Each row was made from one path, in order. Every step used is in the known rows, and no mark comes twice. Write each row's path.
In the rows, 128 means zero.
Known rows
mobof > rabi > mobe: [136 178 102 140 138 153 118  98 139 111 111 195 148  77 155 158  82 155
 143 134 163 108 128 126 124 159 131 139 135 125 105  98]
pekoz > zitabu: [118 128 145 123 128 141 111 133 157 114  95 125 129  95 123 133 139 140
 130  76  78 107  68 117 127 158 129 132 145 115 132 145]
zitabu > gole: [123 123 131 133 147  89 119 155 152  97 120 149 115 160 144 150 178 147
 122 122  98 124 134 114 143 138 160 150 113 143 111 160]
mobof > pekoz > zolu: [149 145 130  43 152 171  98 162 148 127 175 163 124 122 129  79 161 144
 117 108  63 153 100 130 161 153 140 120 151 136 116  86]
rabi > zitabu > gole > zolu > dilan > mobof: [ 88 130 111 158 154  79 128 146 109 138  24  90 139 134 107 121  89 120
 115 165 140 106 176 124 145  94 117 132 135 124 169 167]
gole > tozit > rabi > mobe: [122 128  94 143 102 171 114  89 140  65 149 147 122  86 147 143  83 112
 153 178 129 130  93 116 139 182 107  96 135 112 113 104]
gole > tozit > dilan: [147 124 116 139  84 188 144  91 139 113 152 116 160 120 151 145 165 135
 124 124 109 123 103 119 110 119 111 107 146 109 108  98]
tozit > rabi > zitabu > gole > mobof: [117 129 120 153 123  68 121 163 116  57 147 127  73 183  86 128  88  97
 127 215 139 149  93 112 117 101 148 115  87 125 110 140]
rafo > rabi > zitabu: [ 68 126  92 141 121 193 132 140 146  90  84 111 141 102  92 161  96 140
  91 131 141 114 132 136 139 164  82 134 175 143 122 113]
dilan > mobof > pekoz > zolu > rabi: [146 169 117  50 163 183 108 158 128 200 183 122 106  98 142  81 111 127
 119  41 113 176 150 156 139 175 125 102 133 106 119  80]
pekoz > zitabu > gole > mobof > rabi > mobe: [143 148 150 108  94  38 138 118 105  92 128 168 114 115 106 119  45 142
 190 154 148 115  92 129  98 122 157 129  88 120 105 180]
dilan > zitabu > gole: [123  99 181 124 147  87 138 151 150 158 134 148 112 152 151 144 155 131
 131 104  94 121 116 131 137 129 155 132 127 152 130 134]
dilan > mobof > gole > tozit: [139 122  67 119  93 188 117 106 171 149 146 120 132  97 136 137 115 117
 157 123 131 112 120 132 124 129 137 100 145  94 121 204]
rabi > zitabu > gole: [110 114 119 145 167  83 139 148 147  94  99 138 122 149  91 153 134 128
  93 154 113 120 126 118 150 122 151 134 118 146 109 156]
bifo > rabi > zitabu > gole > tozit > dilan: [126  99 118 157 123 105 183 110 108  78 156  85 114 170 111 153 143 110
  97 152 162 143  76 122 115  86 119  83 109 124  71 136]
pekoz > zolu > dilan > zitabu: [ 80 114 183  69 124 154 108 138 121 194  99 108 139 111 154  96 141 118
 126 114 102 164 140 116 150 128 106 145 173 127 203  95]
tozit > dilan > mobof: [116 162 107 138 134 173 150 130 144 171 121 154 117 135 168 156 113 127
 111  74 114 130  75 113  94  95 128 129 150  86 113 109]
dilan > zitabu: [112 103 160 142 130 164 120 131 164 183 127 151 125 121 147 133 132 136
 130 100  91 114 103 130 130 138 130 122 152 135 140  89]
tozit > dilan > zitabu > gole > zolu > rabi: [120 110 188 158 169 130 160 136  89 157 109 110 134 166 156 124 173  97
 108  51 164 128 165 170 119 126 140 181  95 157 170 124]
zolu > rabi > mobe: [ 96 124 111 161 157 189 111 129 136 135  98 132 141  93 151 147  80 129
 122  77 151 136 177 128 153 205 109 135 118 131 121 104]
zitabu > gole > tozit: [150 105 122 121  97 103 131 109 142  80 151 117 137 137 133 142 177 147
 135 157  95 119 144 119 149 147 140 121 118 138 114 154]
gole > mobof: [125 101 113 151  99 162  96 140 157 121 138 146 121 172 125 124 117 147
 154 158  88 125 120 107 120 123 130 118 136 119 117 102]
bifo > rabi > zolu > dilan: [127 108 111 207 136 161  98 126 121 117 118  98 119 154 146 142 201 147
 132 131 163 124 129  91 136 116  82 138 144 126 119  95]
zitabu > gole > zolu > dilan: [101 120 138 152 140  87  98 143 107  73  42  97 148 166 150 119 189 136
 139 150 115 111 204 122 153 126 132 180 118 153 167 160]
mobof > rabi > zolu > dilan > zitabu: [162 157 150 179 109 141 113  92 103 185 119 129 163  97 142 140 166 142
 140 129 189  94 167 116  87  98  94 157 135 134 150  75]
zolu > dilan > mobof > rabi > zitabu > gole: [113 206 107 145 135  35 139 127  88 148  69 115 124 108 123 149  81 140
 112 169 198 122 191 112  97  72 118 121 104 120 111 145]
rabi > zolu > dilan > zitabu > gole > tozit: [156  65 175 160  75  94 130 104 105 165 144  77 162 136 128 139 189 122
 149 162 134 113 176 111 134 111 105 124 137 137 145 138]
rafo > rabi > zitabu > gole: [ 71 117 112 126 129 118 150 152 128  67  91 111 126 137  89 164 120 135
  90 136 145 125 141 140 138 155 107 147 142 158 111 163]
pekoz > zolu > rabi > zitabu: [101 138 104  95 182 189 121 141 126 144 121  89 136  95  79 112 123 115
  71  95 146 169 157 137 163 180 113 141 135 135 167 109]
dilan > zitabu > gole > mobof > pekoz > zolu: [161  90 193  30 116  82 118 185 119 177 226 159  96 181 120  56 114 118
 161 145  63 167  95 146 137  99 170  96 121 150 131 105]
dilan > zitabu > gole > tozit: [133  78 165 119  96 105 150 105 146 148 163 119 132 135 135 141 147 130
 149 136  94 117 126 139 136 136 144 100 134 150 139 139]
dilan > mobof > gole > zolu: [124 133  71 137 152 194 103 130 171 133  78 154 120 116 131 121 120 109
 150 103 131  92 117 153 140 133 153 153 150 112 166 202]

Which path is each row?
[151 113 140  49 130  78 120 182 112 112 197 144  98 176  63  60  99 129
 117 194  87 161 108 131 154  96 159  90 117 140  98 126] -> rabi > zitabu > gole > mobof > pekoz > zolu
[122 118 129 167 166 125 108 144 116  83  92 104 128 153 136 129 186 125
 121  91 138 119 207 157 149 184 147 179  87 159 161 152] -> zitabu > gole > zolu > rabi
[148 166  81 159 100 131 114 109 130 115 135 152 133 132  76 130  62 145
 132 196 161 106 127 128 101  86 128 106 123 128 100  91] -> gole > mobof > rabi > zitabu
[105 124  95 192 173 197 107 126 129 108  62  87 156 110  80 116 115 114
  90 100 151 104 187 152 157 173 109 149 127 152 163 106] -> gole > zolu > rabi > zitabu
[194 182  96 168 127 164 114  86 140 113 159 167 150 105 114 145 202 160
 128 132 169  91 125 125 109 128 131 165 130 138 117 100] -> mobof > rabi > zolu
[158 107 126 137 133  84 112 182  99 116 176 115 114 182  87 100  71 124
 122 142 140 142 196 151 132 119 136  80  62 153  55 112] -> zolu > rabi > zitabu > gole > mobof > pekoz
[105 113 102 175 167 206  99 117 133 116  69 130 153  97 132 116  91 120
 131  89 151 106 188 157 170 209 106 161 126 144 159 105] -> gole > zolu > rabi > mobe
[133  90 180 164 126  83 132 146 106 173 112 117 141 160 142 143 198 124
 132 139 135 118 167 109 132 100 125 164 127 147 149 137] -> rabi > zolu > dilan > zitabu > gole
[137 137 104 135  90 179 165  94 142 168 153 122 138 107 154 147 111 128
 126 107 112 132  88 124  95 104 112  90 163  84 109 105] -> gole > tozit > dilan > mobof
[142 134 120 118  94 101 183 108 125 144 161 117 125 143 156 154 135 122
 131 116 121 137 108 126  98  86 138 105 119  92 101 153] -> zitabu > gole > tozit > dilan > mobof
[126 119 186  49 131 140 101 161 109 197 146 126 143 115 158  68 135 134
 125 109  89 158 143 124 149 121 110 109 160 133 152  62] -> mobof > pekoz > zolu > dilan > zitabu
[134 136 149  99  92  76 189 105 115 141 144  94 122 106 129 139 118 106
 137  77 107 138  61 126  85 102 137 100 124  80 112 194] -> pekoz > zitabu > gole > tozit > dilan > mobof
[ 99  79 166 154 178 126 137 139 110 155  90 126 137 122 139 118  86 101
 138  77 153 114 181 178 170 187 131 162 105 166 168 145] -> dilan > zitabu > gole > zolu > rabi > mobe
[145 213  89 139 128 145 123 101 150 156 124 171 107  93 150 152 105 155
 138 107 146 109 127 125  82 114 129 123 141 109 114 105] -> dilan > mobof > rabi
[176 172 114 133  99  86 186  76  91  83 149 125 166 120 106 163 138 132
  97 173 188 118 132 139  79  73 133 118 101 132  87 131] -> mobof > rabi > zitabu > gole > tozit > dilan
[ 93  94 196  61 100  70 111 167  92 182 136  98 110 185 134  85 120 113
 163 170 111 188 152 117 143  88 120 141 133 133 194 137] -> pekoz > zolu > dilan > zitabu > gole > mobof
[102 102 109 176 189 100 141 141 139  64  91 119 105 173  90 116 142 130
 101 147 145 113  94 141 163 117 137 130 118 154 129 151] -> bifo > rabi > zitabu > gole > zolu
[154 114 103 126  86 200 143 100 136 107 145 124 161 131 149 153 173 105
 128 122 148 116 117 126 107 101 134 133 121 117 108 187] -> mobof > gole > tozit > dilan
[121 114 157 124 152  85 120 136 139  69  71 118 126 129 106 105 176 137
 136  99  72  94  91 147 144 153 157 176 126 140 168 193] -> pekoz > zitabu > gole > zolu
[ 93 211  98  63 136 135 123 104 102 176  89 145 136  56 159 117  44 137
 142 141 180 163 158 117 130 133  97 146 159  92 167 113] -> pekoz > zolu > dilan > mobof > rabi > mobe
[176 104 138 111 105  77  97 181 134 100 187 160 101 201 139  98 133 149
 165 166  76 127 134 127 121  99 166  94  96 150  55 117] -> zitabu > gole > mobof > pekoz
[126 198  81 132 142 143 135  93 147 169 116 194 126  60 152 150  30 150
 152 111 164 106 117 130 107 139 126 120 140  96 109 111] -> dilan > mobof > rabi > mobe
[162 195  71 140  90 152 179  56 119 156 149 128 162  68 102 155  64 126
 104 145 193 118 103 134  61  67 104  76 142  87  91  92] -> gole > tozit > dilan > mobof > rabi > zitabu
[139 130 129 127  97  98 120 113 125  44 169 117  90 141 140 140 180 115
 141 180 121 139 124 115 118 150 140 122  93 132 113 145] -> zitabu > gole > tozit > rabi
[169  95 162 160  98 102 150  99 127 112 220 122 109 128 113 137 195  89
 150 165 135 115  90 133 120 136 133 125 118 134 140 130] -> dilan > zitabu > gole > tozit > rabi > zolu
[118 123 165 109 141  66 129 147 139  93  97 126 115 129 124 134 166 138
 130  88  81 120  85 119 129 147 159 154 108 133 127 194] -> pekoz > zitabu > gole
[164 155 115  33  98 187 155 112 125 179 220 134 139 108 142  81 113 116
 120  99  86 165  77 141 116 102 113  73 166  80 108  80] -> gole > tozit > dilan > mobof > pekoz > zolu
[ 93 107  99 166 166 172 119 132 159 110 116 156 102 131 161 142  86 143
 135 109 134 129  70 116 157 163 115 111 146 123  94  97] -> bifo > rabi > mobe
[ 83 110 205  58 144  78 124 162 102 174  99  99 126 144 149 106 168 121
 124 133 109 174 157 113 155 125 131 166 135 140 201 143] -> pekoz > zolu > dilan > zitabu > gole
